Known rows, with every step that occurs
g-l: [ 26 -18   7  71  28  -4  -2  32 -23  12  17 -10 -19   0  25  13  21  -2
  -2   3 -15   5  -2 -28  10  19   6  -4]
z-w-a-k: [ 11  44 -10  11 -31  -3  -6  10  31  -8  12  -6  -8  -2  13  29 -20  -5
  32  34  40 -16 -32 -12 -14  31 -18  -7]
h-z-w-a-g-l: [-16   1 -41  53 -25  23  22  23 -51   6  12 -40 -11  17  -4 -15  10  41
 -18 -29 -34  -3 -68  -4  17  14  -5 -14]
h-l-g-a-w-z: [-14  34  28 -40   3 -25  40   9 -67 -10  -7 -60  68  11  -7   3   5 -35
  -3 -30  37   0 -23  17  -7 -42  -9 -22]
a-g-l-f: [ -23  -16   14  -17   70  -10   44   -6   23  -11   16 -115   -5   28
   16   -7   15   30  -27   -4  -11    6  -95  -20    4   12   10  -16]
p-v-l: [-12 -22  13 -22  58  54  -1  53  14 -12 -12  32  68 -17  19   8  12 -10
   9 -35 -33  50  14 -10   9  -5  16 -32]
g-l-h-z: [-43 -10 -11  21   2 -10 -21  15  21  17  10  37  -1  -2 -20  -2  14  16
  -1   8 -19 -38  14   3   4 -37  12  21]
w-z-h: [ 16   6 -30  57 -39  21 -41  -1 -19  41  10  52   4 -23 -34  20 -10   9
  12  77  43 -11  34   2  20  38 -10  33]
h-l-g: [-31  14  24 -10  39 -24   6   1  70 -21  11   3  65   4 -18 -39 -23 -19
 -17 -49  -9  22  38 -24  12  -9   4 -36]
l-d: [ 38  -9  12 -53  20  -4 -16  -9  83  28  -4 -55  50 -18  -2   8  10 -29
  15   2  18   2  60  -9 -17 -13   5 -25]
s-z-w-a: [ 54  15 -28 -56 -17  25 -29  15 -11   6  16 -27 -42 -11 -32  13 -47   8
  31 -10   9  -1  20 -35 -15  52  -5 -16]
s-z-h-l: [  7 -17  -2 -25 -18  14 -35  19  39  10  17  51 -57  -8 -42 -13 -57   4
  -4  29 -11  14  37 -46 -18  39  -3 -24]
g-a-w-z-h: [ 44  10 -11  17 -35  12   5  -7 -58  27 -13   9 -18   0   3  40  -5 -16
  17  82  58 -23  -5  17 -12  -2 -14  28]
g-a: [107 -33  52 -49  22   8 -13 -20 -36  12 -22  -5 -29  10  21  28  23 -40
  -6 -17  13  -6  47   7  -8 -21  15 -22]
v-p: [ 54   3  22 -18  23 -11 -44  24  23  26  10 -40  17 -18  22  -1  36  14
   6 -52 -27  39  17  -3  -5  32  11 -50]
w-a: [ 27   1  -9   4  -6  19 -21  -3 -30   0  19  19  21 -14  -8  10  29 -29
   7 -45  25   8  43 -22  19  22  -1 -42]
z-w: [ 68  23   0 -21   2   1 -46  21  63  15   3   9 -11  -4   2  14 -55  32
  27   4  10  21  22 -24 -13  30   2  14]
h-l: [ -3   4  31 -16   4  -5 -37  32  28  -4  16  34  23  -5 -14 -16 -11  -3
 -12 -68  -5  47  36 -37   2   8   5 -51]
w-z-s: [-11  22   9 -11 -49  -4 -21  11 -45  16  19  11   8 -17 -21   3 -12  42
  22  25  38  -1 -30  25  21  44 -14  58]
h-z-s: [  4  16  28 -41 -48 -15 -24   5  32  17  30  38   6  -1 -21 -18 -22  42
   6 -34  16   7   0  22  -5  18  -3  25]
s-z-w-a-g-l: [ 14 -15 -52   8   1  29  32  20 -66   0   5 -68 -86  15   6  -1 -21  31
  -7  21 -48 -16 -83 -34  10  51  -6 -15]
v-l-g-a: [ 37 -33  55 -25  61   4  65 -18   0 -24 -50 -31  56  20  16  -7  30 -50
 -11 -31 -22  -7  26  36   2 -45  16  -3]
h-l-v-p: [-37   1  31  12  24 -34 -29   3  58 -17  -3 -13  44 -16  10 -25  40  16
  -2 -80 -48  64  29  10 -23 -19  11 -15]
k-a-w-z-h-l: [-56  26 -36  90 -64   5 -26  18 -37   5  24  47  -9 -11 -21  -6 -26   8
  -8  13  37  28   9 -14   0  17 -18  16]
w-a-g: [ 17  -9 -35 -27  -1  26   9 -23 -36  -6   1   9 -17   6   9  -7  20  -8
 -28 -33  -9   1 -28 -21  38  25  -1 -62]
z-s: [ 22   5  24 -26 -19 -10 -15  -4  29   1  15  29 -28  -4  11  -3 -26  35
  17  15  16   5  -6   1   6  37  -5  40]

Rows
[ 30  36 -18 -47 -30  -1  -6  15  15  -2  17 -26 -56  -4  -3  29 -47  -9
  34  47  25 -28 -38 -25 -29  49 -17 -19] -> s-z-w-a-k
[-10 -25 -35  63  10  23  37   7 -80  -7  10 -32 -34  12  24  -2  45   4
 -28 -11 -33  -6 -62 -22  39  24  -3 -37] -> w-a-g-l
[ 19 -25  42  10  19   4  25 -37  28 -12 -28   1   6  19  -7 -15  -8 -36
 -19  25   4 -15  59  16  -4 -38   3   5] -> z-h-l-g-a
[  3 -36 -41  97  12  10  13  -5 -64   0  12 -17 -93  15  46  -8  19   9
 -47   0 -43   2 -40 -20  35  26   7   0] -> k-a-g-l
[-18   4  -8 -48  -4  -9 -48  -3  58  19   7  73  11  -9 -33  -3  -7   7
   1 -13   2 -29  52   5   1 -35  15   0] -> l-h-z
[ 18  47 -15 -23 -14 -19  -9  29 -54  21  20 -11  39 -13   4  28  -5  -6
  18 -13  50  13 -30 -15   0  14 -10 -23] -> a-w-z
[ 30 -21 -41  13   1  12 -18 -34 -21   1   6  22 -81   9  31 -12  -9   0
 -49 -24 -20  12  -2 -17  33  27  10 -25] -> k-a-g
[ 35 -34  35 -49  21   6  26 -33  14  -5 -22 -17 -38  19 -25 -14 -34 -41
 -16  41 -12 -27  49   6 -20 -18   4  -5] -> s-z-h-l-g-a
[-48   8   5 -51 -41 -14 -29 -12  60   7   9  65 -11  -4 -26 -17 -25  54
  18  23   8 -34   5  30   0 -13  -1  67] -> l-h-z-s
[-80  -1  14 -38 -33  -1   6  13  55 -12 -13  72  29  -2 -28 -29 -13  60
  18  -2 -21 -16 -20  47   1 -22   2  72] -> v-l-h-z-s
[-43  -6  11  61   3 -18 -29 -10  82  -9  -9  21  19 -17   4 -25  27  26
   2 -18 -41  50  36  13 -24  -8   4  17] -> z-h-l-v-p
[ 36  21 -26  17  -1 -19 -13  -2  -3  -2  26  14 -46   1  49  15 -20 -23
  -4 -35  29  22  10 -35 -11  10   1 -15] -> k-a-w
[ 31  32  13 -44  14 -23  40 -10 -69   4 -11 -65  46   8  11  24   8 -43
   8   0  47 -23 -19  23  -5 -33  -6  -6] -> l-g-a-w-z
[-52 -27 -40  82  26  -2  48 -36 -29 -36  -9   4 -24  11  32  -4  50  -5
 -21  -5 -36  -4 -37  -2  22 -17   2  25] -> w-a-g-l-v
[  3  22  -2   8 -18  -7   2  -3  -2  -8  19  13   0  -6  17  28  21 -41
  10  15  42 -22 -15 -13   1  22 -13 -41] -> w-a-k
[-45 -22 -24  77  28  -8  33 -16 -31 -20 -10 -68   2  -2  44 -15  85  20
 -14 -36 -70  22 -50  19   8  -5   5  -1] -> w-a-g-l-v-p
[-100   -8    7  -50  -11   32   -5   24   54  -14   -8   71   41  -11
  -18  -19  -15   56   25   17  -24   -8   -8   45    3  -31    5   64] -> p-v-l-h-z-s
[-33 -31 -29 111  30 -19  11 -27 -16 -14  -7 -58 -53   0  61 -19  63  23
 -32 -27 -81  29 -33  23   5  -3  14  28] -> k-a-g-l-v-p
[-24  27 -35 -12 -41  18 -41   3  32   5   6  29  24 -11 -47   0 -18  28
  30 -17  18 -24  38   6  -2 -15  -2  22] -> l-h-z-w-a
[  7   6  63 -34  24 -32  44 -20  30 -26 -17 -33   9  25  22   5   1 -57
 -16  23  16 -30 -14  17 -19 -41  -2 -29] -> h-l-g-a-k
[ 75 -21  47 -46  53  -9  27 -45   5  -5 -25 -36  10  17  17   6  15 -55
 -11  -4   8 -26  52  21   2 -37  14  -9] -> l-g-a
[ -43  -20  -71  -12   11   26   18   -1  -17  -14  -18  -24 -108    9
   -3    3  -31   45   11   86  -54  -63  -67  -24   11   14   -2   36] -> s-z-w-a-g-l-h
[ 67 -22 -25 -32  -7  19 -32  -9  37  31  12  52 -92 -11 -21  14 -58  -5
   9  83   4 -19  42 -39 -13  57   1  -1] -> s-z-h
[-81  27 -23  59 -25 -24   3 -10  32 -24  -1  66  31  -9 -13  -2 -18   3
   9  25  26  28   4  -3 -21 -26 -13  50] -> a-w-z-h-l-v
[ -7  10  13  16 -43   9   1  16 -53   8  -9  13   7   3 -18  12  -9  -8
   1  27  36   9  -4   8 -16 -16 -16   1] -> g-a-w-z-h-l
[-15   8  -8  36  -3  11  69  -4 -33  -4 -38  -8  55   8   0  10   2 -21
  11  67  24 -21 -27  39  -5 -25 -13  43] -> v-l-g-a-w-z-h
[ -5 -11  32  22  -3   9  20 -27 -32   1 -25 -16  37   8 -33  -9   4 -32
 -15  34  20 -20  43  36   7 -34  -4  21] -> w-z-h-l-g-a
[-73  31 -11  56 -19 -28  -8  10  24  -6  -4 -12  48 -19   3 -12  24  29
  14  -9 -13  48 -19  21 -31 -14 -11  21] -> a-w-z-h-l-v-p
[ 27 -18  63 -37  40 -12  24 -23   6 -20 -23 -34  31  20  -3 -16   5 -47
 -22 -39  -4  -1  52  14  -4 -47  10 -26] -> h-l-g-a
[  57   23   18  -47  -11   -9   10   10 -101   18   -7  -41   16    2
   14   41   16  -30   11   -9   51   -7  -23   13  -10  -19   -5  -15] -> g-a-w-z
[-56  -6   1 -32   4   5  -9  22  52  -1 -19  75  62  -5 -36 -16  13  14
   3 -40 -29 -11  20  20   2 -46  17   7] -> v-l-h-z
